Each row was made from one walk, in order. Every step used is in the known rows, and no mark comes twice. Write each row's walk.
Known rows:
kasol -> totop -> tevi -> futube: [-21  -7 -27   2   8   2 -10   2   4   9  -3   9 -10  -5 -19  -6  12  13
   8  24  -2  -2  28   4 -12 -18]
futube -> loga -> kasol: [-14 -11  -4   6  -8  19 -18 -25   7  -9  -2  10  -6 -21  -7  13  -6  -7
  23  -2  -7 -21   6  21  -2  -9]
loga -> kasol -> totop: [-18  -6 -22   9   1   5 -18   1   2 -16   8   3 -16 -22  -6  27  -2   6
  12  14  -2 -13  26  12 -13 -24]
komu -> futube -> totop -> tevi -> kasol: [-16 -14 -30   5   3  14  -6  -8   9  10 -22   7  -3 -20 -12 -11   9   8
   9  25  -2   6  11  -2 -13 -13]
kasol -> loga -> futube: [-19  -8   1  -9   4  17  -7  -7  11   3  -2  12 -10 -24   2  23  -9 -10
  26  15   7  -3   3   9  11 -21]
komu -> futube -> loga -> kasol: [-20 -12 -26   7  -8  17  -9 -11  11  -5 -11  12  -8 -26  -6  10  -6  -7
  16   4  -2 -12   0  19  -6  -5]
tevi -> totop -> kasol -> loga -> futube -> komu: [-10 -13  17 -14  -7   3   1 -10  13   6   1  14   5 -29  -3   3  14  -4
  26  34   1   8  -7   4 -10  -2]
kasol -> totop -> tevi: [-15  -3 -12   3  11   5 -13   0   3   3  -1  15 -13 -11 -12   7   6  11
   6  20   1  -7  34  -2  -5 -31]
loga -> futube -> totop -> kasol -> tevi: [-13 -18  20 -13  -1   1  -5 -24  12  -3 -12   0  -9 -25  -9 -27  -1   5
  31  15  11  -6  23 -10  -6   1]
komu -> futube -> tevi -> totop -> kasol: [-16 -15 -36  -8   6  -1   7  -4  15  12 -11  -8  -9 -23 -26 -18  10  -1
  13  10  -2  12  12 -11 -28  -7]
loga -> kasol: [-16 -10 -14   7  -2  14 -13 -11   6 -11  -1   4 -10 -17  -6  20  -8   0
  23   1  -4 -20  19  13  -2 -17]
kasol -> tevi -> totop: [-14 -13   8  -6  10  14  -1 -23   8   3   3   9  -7 -22  -9   3   4   9
  10   0   4 -14  16 -12  -4 -10]
loga -> futube -> tevi -> kasol -> totop: [-19  -8 -43 -11   9  11 -22  -4   6   5   0 -12  -9 -17 -14  10   6 -17
  12  10  -4  18   9  15 -25 -15]
komu -> futube -> loga -> kasol -> tevi: [-24 -13 -12   0  -5  13  -7 -20  10  -5  -8  12  -4 -28  -3  -2  -5  -1
  11   4   5 -14   6  15  -3  -4]
tevi -> totop -> kasol -> loga: [-14 -11   5  -6   4  -1   3 -12  10  11   7   3  -4 -26  -5   8   5  14
  19  26  -1  -5  -1  -8  -8 -31]
komu -> futube -> totop -> kasol -> tevi: [-20 -15  -1  -4   1  -4   3 -15  13   2 -18  -1  -8 -32 -12 -31   4  16
  18  20  15  -5  22 -17 -13  -2]
tevi -> futube -> loga: [-18 -12 -12   0  -4  19 -14 -27  11   9 -11   5  -4 -14 -15  -9   3  -4
  23  -1  -3 -15  -1  15  -7   6]
komu -> futube -> loga: [-19  -9 -20   3  -2  20  -7 -15  13   6 -17  11 -10 -28  -7   1  -2  -6
  15   0   3 -11   0   8  -4  -2]
kasol -> loga -> futube -> tevi: [-21  -7  -8 -12   8  20 -11 -11  14   7  -3   6  -7 -21 -15  14  -6 -21
  27   9   7  10   6  10   5 -19]
kasol -> loga -> futube -> tevi -> totop: [-17 -12  -8 -13  10  21  -4 -10  14   8   3   9  -6 -25 -18  18   1 -16
  21  11   2  15   0   3  -3 -14]
komu -> futube: [-20  -8 -30   3   4  14  -1   0  12   5 -15   4 -14 -25  -5   8  -3  -1
  14   5   6  -8  15  -1  -5 -10]
tevi -> kasol: [-14  -9 -23   0   4  15 -14 -17   7   8  -5  -9  -5 -16   0  13   1   0
  16   2  -7 -10   3  10 -12 -21]
futube -> loga: [-13  -8   4   2  -1  23 -16 -28  10   3  -8  10  -8 -20  -8   4  -3  -6
  21  -6  -1 -20   4   9   0  -8]
loga -> futube -> komu: [ -9  -9   5  -6  -5  21 -14 -13  12  -3 -12  14  -2 -20  -6   7   4 -18
  28   5   5  -3  13  13  -3  14]
tevi -> totop -> kasol: [ -9 -14  -5  -4   2   0   2 -13  10   4  -1  -3  -9 -19 -11  -5   7  11
  18  10  -7 -10  12 -11 -16 -13]
tevi -> totop: [-10 -13  -8   2   6  17  -3 -14   9   2   0   7 -11 -21 -10  15   2   4
  15   1  -3 -12  11  -7  -7 -11]
tevi -> kasol -> loga -> futube: [-20  -9 -16 -10   2  17 -11 -10   9  11   0   0  -3 -22   9  25  -3 -10
  20  20  -2   4 -12  17   0 -27]
kasol -> tevi: [-18  -7   8  -4   8  13  -8 -23   8   3  -3   5  -7 -18  -5   0  -3   5
  16  -2  10 -20  22  -4   3 -14]

Write each row's walk:
[-23 -12 -27   6  -8   7 -21 -11   4  -7   5   4  -8 -20 -14   8   4   1
  14  14  -7 -10   6  26 -19  -4]	tevi -> futube -> loga -> kasol -> totop
[-23 -12  -7  -6   6  11  -4 -23  10   8  -6   1  -5 -13 -11 -13   3   7
  18   1   7 -14  19   2  -4  -3]	kasol -> tevi -> futube
[-18 -10 -17  -1   5  10  -5 -10   8  12 -12  10  -5   1 -19 -15   6   7
  19  11  -5  -7  24   4  -2 -11]	totop -> tevi -> futube
[-22  -7 -39  -2   8  16  -4  -4  14   8 -18  -1 -11 -22 -23  -2  -1 -11
  16  -2   6   5  19   0 -11  -6]	komu -> futube -> tevi
[-17 -13 -15   9   1  18  -5  -7  13  -4 -20   8 -14 -34 -12   0  -1   4
  18  12  10  -6  18  -9  -7   1]	komu -> futube -> totop
[-16  -9   9 -10   5  -5  -3 -24   9   6  -5  -5  -6 -16  -6 -19   1  13
  21   8   7 -18  23  -7  -6 -18]	totop -> kasol -> tevi
[-13  -7 -20  -1   6  13 -11 -15   5  14  -9   3   0  -4  -5  -1   6   5
  13  12 -10  -6  12   8  -7 -31]	totop -> tevi -> kasol
[-16  -7 -32  -4   8  17 -17 -20   8  11  -7 -15   0 -14 -18   4   4 -11
  17  -3  -6   3   7  10 -17 -18]	futube -> tevi -> kasol
[ -9 -17   7  -7  -5   5  -8 -14  12  -5 -15  -3 -13 -24 -11 -18  -2  -1
  36  14   2  -4  18  -6  -9   2]	loga -> futube -> totop -> kasol
[-14  -6  15  -8  -4  19 -12  -9  12   1  -5  21   3 -29  -1  18   3 -16
  28  23  10   2   1  14   6  -1]	kasol -> loga -> futube -> komu
[-20  -5 -15  -2   5  15 -12 -14   7  12   2  -2   1 -22   5  25   0   2
  15  19  -2  -5 -10  12  -3 -38]	tevi -> kasol -> loga
[-18  -7 -21   5  -7   0 -18   1   2  -6  -1  17   5  -9 -20  -2  20   6
  12  34  -5   1  28  24 -19  -3]	loga -> kasol -> totop -> tevi -> futube -> komu
[-18  -8 -12   8  -5  11 -23 -13   3 -14   7   9 -11 -25  -8  21  -1   0
  10  10  -4 -16  10  21 -12 -18]	futube -> loga -> kasol -> totop
[-15  -9  -8   1  -6  15 -12 -16  11   4 -12   6   5 -16 -16  -6  14  -5
  26   8   2  -7  14  13 -12  17]	tevi -> futube -> komu
[-13  -7  -5   0  -3  12  -9 -13   9  10 -16  18   8  -4 -22 -18  19   1
  21  17  -2  -3  22  12  -7   7]	totop -> tevi -> futube -> komu
[ -9 -13   8   3  -2   2  -9 -20  10  -2 -12  -3  -9 -24 -15 -16   2  11
  29  14   3 -13  23 -11 -12  -9]	futube -> totop -> kasol
[-18  -4 -12  -3   7  12 -10 -12   5  18  -1  10   5 -11   2  13   5   8
  11  28  -5   0   0  11   2 -47]	totop -> tevi -> kasol -> loga
[-17  -6 -18   6   3   1 -16   3   0  -8   5  14 -12 -11 -10  16   2  11
   8  24  -5  -8  34  11  -8 -33]	loga -> kasol -> totop -> tevi
[-10 -18 -15 -17   4   3  -1 -12  14   7  -5  -6 -10 -15 -24 -14   6 -12
  27   4  -6  12  11  -4 -20   1]	loga -> futube -> tevi -> totop -> kasol
[-17 -11  -8  -1  -1  16 -11 -24   9  14 -14  15  -1  -2 -21 -21   8   2
  19   7  -7 -11   8  13  -1  -2]	totop -> tevi -> futube -> loga
[-22 -14  -5 -13   2  -7   1 -22  10  13  -6 -10  -2 -11 -13 -32   7  15
  24  10   3 -12  19   0 -13  -5]	totop -> kasol -> tevi -> futube
[-15 -12  17  -4   3  18  -8 -11  11   2 -10  27  -5 -21 -10   3  -2  -1
  26  32   7   4  14  -1  14 -18]	kasol -> loga -> futube -> totop -> tevi
[-16 -13  12  -3   0  20 -11 -13  13  -5  -7  15  -9 -33  -6  15  -8  -6
  30  22  11   0   6   0   9  -9]	kasol -> loga -> futube -> totop
[-17  -5 -31   3   7   7 -19  -5   2   3   5  -9  -9 -21   0  22   6   7
   5  16  -4  -4   8   9 -21 -28]	tevi -> kasol -> totop
[-20 -17   5  -1   2  13  -8 -29  10   0 -10   3  -4 -22 -20 -21   4  11
  23   7  12 -11  23  -5  -6   8]	kasol -> tevi -> futube -> totop
[-19  -9   7  -6  -2  11  -8 -26  10   5  -8   9   8 -17 -15 -17  15   1
  20   9  10  -9  17  10  -9  16]	kasol -> tevi -> futube -> komu
[-16  -6 -10   7  -3   6 -21 -10   1  -7   4  20  -7 -12 -12   9   3   5
   8  19  -8 -12  20  18  -7 -25]	futube -> loga -> kasol -> totop -> tevi
[-16 -16   1  -1   2  11  -3 -20   6  -8   9   9  -6 -21  -7  12   0   9
  12   4  -1 -15  16   0  -6 -13]	loga -> kasol -> tevi -> totop
